What can hang from each mark
Z870: Z421
Z617: Z804
Z804: Z92 Z617
Z92: Z291 Z804 Z870
Z291: Z92 Z421 Z797
Z421: Z291 Z870

Every row comes from one small tree of marks. Brackets hold a mark, then the marks that hang from it, in the order of their numbers. Every link used is in the known rows. Which tree was each row made from?
Known rows
{Z804 Z92 Z617}: [ 1.34 -0.43 -2.72  0.67 -2.82  0.35  1.24  0.59 -0.31 -2.76 -0.79  1.75
  0.46 -2.49  0.82  0.96  2.53  0.50  1.60 -0.77  0.12  2.84]
{Z870 Z421}: [ 0.65  0.96 -1.39 -0.64 -2.50  0.49  1.01  0.41 -0.51 -2.33  0.13  0.49
  0.99 -1.24  0.44 -0.17  0.14  1.98 -0.79  0.38  0.22  2.43]
{Z804 {Z92 {Z291 Z797}} Z617}: [ 1.13 -0.80 -3.29  0.04 -2.16  1.22  1.30  1.47 -0.81 -3.82  1.04  1.43
 -0.43 -3.04  0.50  2.36  3.98  0.65  1.12  0.40  0.73  3.24]
{Z291 Z421 Z797}: [-1.55  0.78 -2.71 -1.24 -0.79  1.07  0.79  0.08 -1.61 -0.44 -0.40  0.13
 -1.41 -2.17 -0.72  1.78  1.37  0.15 -0.30  2.31  0.72  0.81]
{Z291 Z421}: [-0.36  0.55 -2.01 -0.45 -0.62  1.01  1.40 -0.33 -1.08  0.00 -0.44  0.39
 -1.30 -1.84 -0.43  0.59  0.34  0.55 -0.37  1.13  0.57  1.07]
{Z291 Z92}: [-0.28  0.38 -1.88 -0.59 -0.08  0.64  1.06  0.36 -1.25 -0.20  0.29 -0.42
  0.26 -1.36 -0.17  0.31 -0.06  0.48 -1.12 -0.19 -0.29  0.15]
{Z92 {Z291 {Z421 Z870}}}: [ 1.00 -0.71 -2.42 -1.28  0.20  2.17  1.45 -0.24 -0.34 -0.73  0.35  0.88
 -1.70 -2.59  0.29  1.66  0.69  0.88 -0.93  0.82  1.30  2.57]
{Z291 Z92 {Z421 Z870}}: [-0.38  0.35 -2.75 -2.12  0.48  1.63  1.11 -0.26 -1.40  0.27 -1.02 -0.33
 -0.94 -2.56 -0.41  1.77  0.22 -0.18 -0.96  0.46  0.44  0.43]
{Z92 Z291 {Z804 Z617} {Z870 Z421}}: [ 1.99  1.79 -2.94 -0.08 -2.51  2.31  5.38  1.33 -1.24 -3.84  0.75  0.87
 -0.61 -1.51  0.72  2.70  4.20  1.59 -0.22 -0.52  1.45  6.14]
{Z804 Z92}: [ 0.72 -0.01 -1.84  0.31 -2.16  0.54  0.80 -0.09  0.02 -2.06 -0.64  1.64
  0.74 -1.97  0.68 -0.06  1.10  1.28  0.43 -0.65 -0.40  1.87]
{Z421 {Z291 {Z92 Z804} Z797} Z870}: [ 0.08 -0.03 -3.32 -1.92  0.26  2.00  1.17  0.55 -3.15 -1.34 -0.54  0.63
 -0.15 -1.39 -0.48  3.56  3.18  0.71 -2.13  0.53  0.46  2.07]
{Z421 Z291}: [ 1.36 -0.73 -2.09 -0.07 -0.54  0.01 -0.06  0.37 -1.22 -0.83  0.47  1.31
 -0.59 -0.22  0.44  0.36  0.63  1.50 -1.17  0.53  0.31  1.88]
{Z92 {Z291 Z797} {Z804 Z617}}: [ 0.42  0.00 -3.26  0.07 -1.49  2.04  3.07  0.69 -1.96 -2.95  1.28  0.88
 -0.75 -2.33 -0.14  3.13  4.29  0.83 -0.36  0.88  1.33  4.00]
{Z804 {Z92 {Z870 Z421}} Z617}: [ 1.98  1.46 -3.01 -0.51 -4.34  0.98  3.16  1.40 -0.15 -3.89 -1.21  1.46
  0.41 -1.74  1.60  1.73  3.61  1.02  1.83 -0.98  0.33  4.40]
{Z421 Z291 Z870}: [ 1.88 -1.65 -2.31 -1.26 -0.58  0.52 -0.46 -0.70 -0.46 -0.88 -0.45  1.67
 -0.11 -0.80  1.10  1.12  0.53  1.14 -1.36 -0.14  0.68  2.47]
{Z92 {Z291 Z797} Z804 Z870}: [ 0.10  1.31 -2.73 -0.49 -0.33  2.65  4.28  0.34 -1.33 -1.76  0.78  0.95
 -0.86 -1.07  0.01  3.00  3.81  1.34 -1.22  0.56  1.16  4.05]
{Z92 Z291}: [ 1.03 -0.75 -1.63  0.18 -0.28  0.89  1.29  0.33 -0.14 -1.29  1.69  0.56
 -0.38 -1.32  0.50  0.22  0.38  1.70 -1.13  0.21  0.68  2.44]
{Z421 {Z291 {Z92 {Z804 Z617}}} Z870}: [ 1.59 -0.67 -3.39 -1.14 -0.35  1.63  2.23  0.68 -2.75 -1.90 -0.65  1.00
 -0.49 -1.41 -0.01  3.21  3.53  0.24 -1.15 -0.91  0.80  3.28]
{Z421 Z870}: [ 0.80 -1.16 -1.73 -1.28 -1.21  0.83  0.46 -1.53  0.41 -1.12 -0.93  1.12
  0.90 -1.83  1.12  0.69 -0.14  0.90 -0.71 -0.60  0.47  2.14]
{Z617 {Z804 Z92}}: [ 0.66 -0.21 -2.05  1.16 -2.42  1.81  1.34 -0.28  0.07 -2.21 -1.15  1.86
  1.12 -3.35  0.14  0.10  1.86  1.38  0.54 -1.66 -0.61  2.50]
{Z617 {Z804 {Z92 Z291}}}: [ 1.40 -0.66 -2.30  1.29 -1.68  2.71  1.82  0.51  0.27 -2.84  0.68  1.84
  0.36 -3.53  0.08  0.39  2.30  1.81  0.01 -1.40 -0.27  3.50]
{Z870 {Z421 Z291}}: [ 1.73  0.43 -1.81 -0.43 -1.97  0.23  0.00  1.20 -1.52 -2.23  0.61  0.98
  0.04 -0.26  0.46  0.49  0.80  2.35 -1.29  0.70  0.39  2.65]

Write each row's tree
[ 2.36  1.09 -2.87  0.13 -3.31  2.24  2.32  1.42 -0.84 -3.16 -0.95  2.19
  0.06 -1.79  0.83  1.47  3.66  2.47  0.15 -1.49 -0.23  4.58] -> {Z617 {Z804 {Z92 {Z870 {Z421 Z291}}}}}
[ 0.84  1.12 -2.94  0.06 -1.89  1.60  4.66 -0.54 -1.15 -1.87 -1.04  1.37
 -0.32 -0.82  0.60  2.16  3.67  0.42  0.47 -0.88  0.94  4.28] -> {Z92 {Z804 Z617} Z870}
[ 1.35 -1.06 -2.75 -1.86  0.35  0.88 -0.10  0.41 -1.53 -0.27 -0.10  0.47
 -0.12 -0.96  0.45  1.50  0.51  0.78 -1.73 -0.29  0.16  1.12] -> {Z421 {Z291 Z92} Z870}
[ 0.16  0.91 -2.87  0.09 -0.92  1.29  3.28  0.65 -2.39 -1.64 -0.18 -0.12
  0.21 -1.89 -0.61  1.98  2.74  0.10 -0.47 -0.69  0.21  2.11] -> {Z291 {Z92 {Z804 Z617}}}
[ 0.37 -0.89 -3.22 -2.48  0.18  1.09 -0.69  0.81 -2.22 -0.85 -0.11  0.21
 -0.24 -1.25  0.03  2.73  1.63  0.24 -1.55  0.85  0.46  0.70] -> {Z421 {Z291 Z92 Z797} Z870}
[-0.33  1.17 -3.27 -1.43  0.12  2.44  3.04  0.79 -1.04 -0.46  0.84  0.05
 -2.55 -1.54 -0.17  2.91  2.70  0.43 -0.38  2.02  1.45  2.45] -> {Z92 {Z291 Z421 Z797} Z870}
[-0.93  1.35 -2.91 -0.52  0.10  2.72  3.14  0.75 -2.56 -1.38  0.94  0.55
 -2.23 -2.44 -1.37  2.97  3.27  0.96 -1.41  2.21  1.30  2.81] -> {Z92 {Z291 Z421 Z797} Z804}
[ 1.36  1.27 -3.87 -0.30 -0.46  1.74  3.93  1.53 -3.02 -1.15 -0.24  0.64
 -1.36 -0.09 -0.02  3.19  4.33  0.16 -0.69 -0.76  0.58  3.50] -> {Z421 {Z291 {Z92 {Z804 Z617} Z870}}}
[-0.79  1.08 -3.59 -0.57 -1.18  1.35  2.85  0.87 -3.03 -2.07 -0.29 -0.26
 -0.02 -2.26 -1.04  3.10  3.91 -0.36 -0.44  0.55  0.49  1.69] -> {Z291 {Z92 {Z804 Z617}} Z797}
[ 0.20  1.45 -3.53 -0.95 -0.77  2.53  3.11  1.50 -0.79 -1.84  0.21  1.21
 -2.45 -2.34  0.12  2.97  3.96  0.68  0.56  1.23  0.83  2.82] -> {Z804 {Z92 {Z291 Z421 Z797} Z870}}
[ 0.93  1.63 -3.78 -0.02 -0.54  3.02  5.73  0.70 -1.84 -1.60  0.37  0.89
 -2.87 -1.85  0.01  3.40  4.52  0.28  0.21  0.16  1.79  4.93] -> {Z92 {Z291 Z421} {Z804 Z617} Z870}
[ 0.41  2.39 -2.75 -1.02 -1.83  2.73  4.43  1.22 -1.62 -3.37  1.04  0.59
 -0.34 -1.10  0.18  2.98  4.01  2.08 -1.31  0.74  1.19  4.78] -> {Z92 {Z291 Z797} Z804 {Z870 Z421}}
[-0.70  2.30 -2.97 -1.42  0.50  1.71  3.19  0.81 -1.80  0.93 -0.87 -0.69
 -1.85 -1.14 -0.36  1.76  1.05 -0.29 -0.46  0.45  0.29  0.62] -> {Z291 {Z92 Z870} Z421}
[ 1.49  1.40 -3.31 -0.49 -1.85  1.22  2.37  2.57 -3.70 -3.20  0.46  0.27
 -0.53 -0.94 -0.59  2.59  3.78  1.13 -1.16 -0.09  0.31  3.43] -> {Z870 {Z421 {Z291 {Z92 {Z804 Z617}}}}}
[-0.62  1.94 -3.87 -1.19 -1.05  1.97  4.56  0.87 -2.64 -1.70 -0.65 -0.38
 -0.40 -1.49 -0.40  3.90  4.88 -0.65  0.16  0.04  0.70  2.52] -> {Z291 {Z92 {Z804 Z617} Z870} Z797}
[ 2.11  1.24 -2.55  0.39 -2.78  3.30  3.50  1.39  0.25 -3.76  0.13  1.50
  0.44 -2.81  0.83  1.26  3.46  2.38  0.18 -1.70  0.07  5.09] -> {Z617 {Z804 {Z92 Z291 {Z870 Z421}}}}
[ 0.65  0.39 -3.28  0.11 -1.66  3.15  2.95  0.67  0.01 -2.71  0.18  1.67
 -0.16 -3.06  0.18  2.41  4.29  1.35  0.43 -0.87  0.24  3.82] -> {Z617 {Z804 {Z92 {Z291 Z797} Z870}}}
[ 1.64  0.67 -3.23  0.33 -1.09  2.57  5.15  0.35 -1.01 -2.25  0.79  1.16
 -1.14 -1.29  0.60  2.69  4.12  0.97 -0.12 -0.93  1.51  5.13] -> {Z92 Z291 {Z804 Z617} Z870}
[ 0.52  1.84 -3.33 -0.58 -0.84  1.95  4.88  0.64 -2.16 -1.16 -0.83  0.01
 -0.25 -1.16  0.00  2.75  3.58 -0.15 -0.01 -1.10  0.47  3.05] -> {Z291 {Z92 {Z804 Z617} Z870}}
[ 1.26  2.13 -2.79 -0.30 -3.30  1.59  4.83  0.30 -1.38 -3.24 -0.88  0.90
  0.24 -1.08  0.67  2.35  3.97  1.13  0.26 -0.86  1.00  5.21] -> {Z92 {Z804 Z617} {Z870 Z421}}
[ 1.55  1.62 -3.16 -1.33 -2.94  1.06  1.43  2.30 -1.36 -3.49 -0.42  1.72
 -0.12 -0.68  0.93  2.77  3.82  1.96  0.22  0.64  0.17  3.44] -> {Z804 {Z92 {Z870 {Z421 {Z291 Z797}}}}}
[-1.14  2.25 -2.75 -0.47  0.29  2.04  3.34  0.50 -3.06  0.00 -0.62 -0.32
 -1.41 -2.00 -1.57  1.88  1.65  0.42 -1.29  0.51  0.09  0.94] -> {Z291 {Z92 Z804} Z421}
[ 0.90 -1.57 -2.72 -1.84 -0.62  0.67 -0.86 -0.38 -1.15 -1.44 -0.28  1.47
 -0.22 -1.05  0.62  2.40  1.69  0.78 -1.24  1.16  0.98  2.14] -> {Z421 {Z291 Z797} Z870}
[-0.91  3.55 -3.00 -1.75 -1.70  2.21  4.43  1.40 -2.78 -2.29 -0.34 -0.57
  0.54 -0.99 -0.50  3.13  3.62  1.00 -1.22  0.35  0.24  2.60] -> {Z291 {Z92 Z804 {Z870 Z421}} Z797}
[ 0.61  0.81 -2.68 -0.11  0.35  1.31  1.82  1.14 -3.07 -0.79  0.38  0.57
 -0.58 -0.52 -0.68  1.64  2.04  1.31 -2.31 -0.23 -0.11  1.66] -> {Z421 {Z291 {Z92 Z804}}}
[ 1.13  1.65 -2.80 -1.01 -2.68  1.99  2.66  2.26 -0.37 -4.04  0.83  1.10
  0.00 -1.67  1.00  2.51  3.86  1.89  0.15  0.49  0.50  3.90] -> {Z804 {Z92 {Z291 Z797} {Z870 Z421}}}
[ 1.59  0.44 -3.10  0.14 -2.80  1.05  2.95  0.56  0.12 -2.44 -1.30  1.69
 -0.15 -1.60  1.50  1.53  3.21  0.24  2.04 -1.04  0.30  3.62] -> {Z804 {Z92 Z870} Z617}
[ 1.95 -1.07 -3.47 -0.72 -1.65  2.32  1.85  0.71 -0.44 -2.81 -0.25  1.87
 -1.85 -3.89  0.81  2.84  3.24  0.27  1.07 -0.10  1.41  3.78] -> {Z804 {Z92 {Z291 {Z421 Z870}}} Z617}
[ 0.34  0.47 -2.78 -0.99 -0.46  1.69  2.53  0.51 -0.35 -1.14  1.24  0.32
 -0.79 -0.80  0.68  2.07  2.42  1.06 -0.65  0.82  1.02  2.79] -> {Z92 {Z291 Z797} Z870}
[-0.65  2.60 -2.80 -2.19 -1.71  1.29  2.33  1.75 -1.77 -1.71 -0.03 -0.94
  0.57 -1.01 -0.08  2.24  2.04  0.68 -0.81  0.90  0.19  1.31] -> {Z291 {Z92 {Z870 Z421}} Z797}
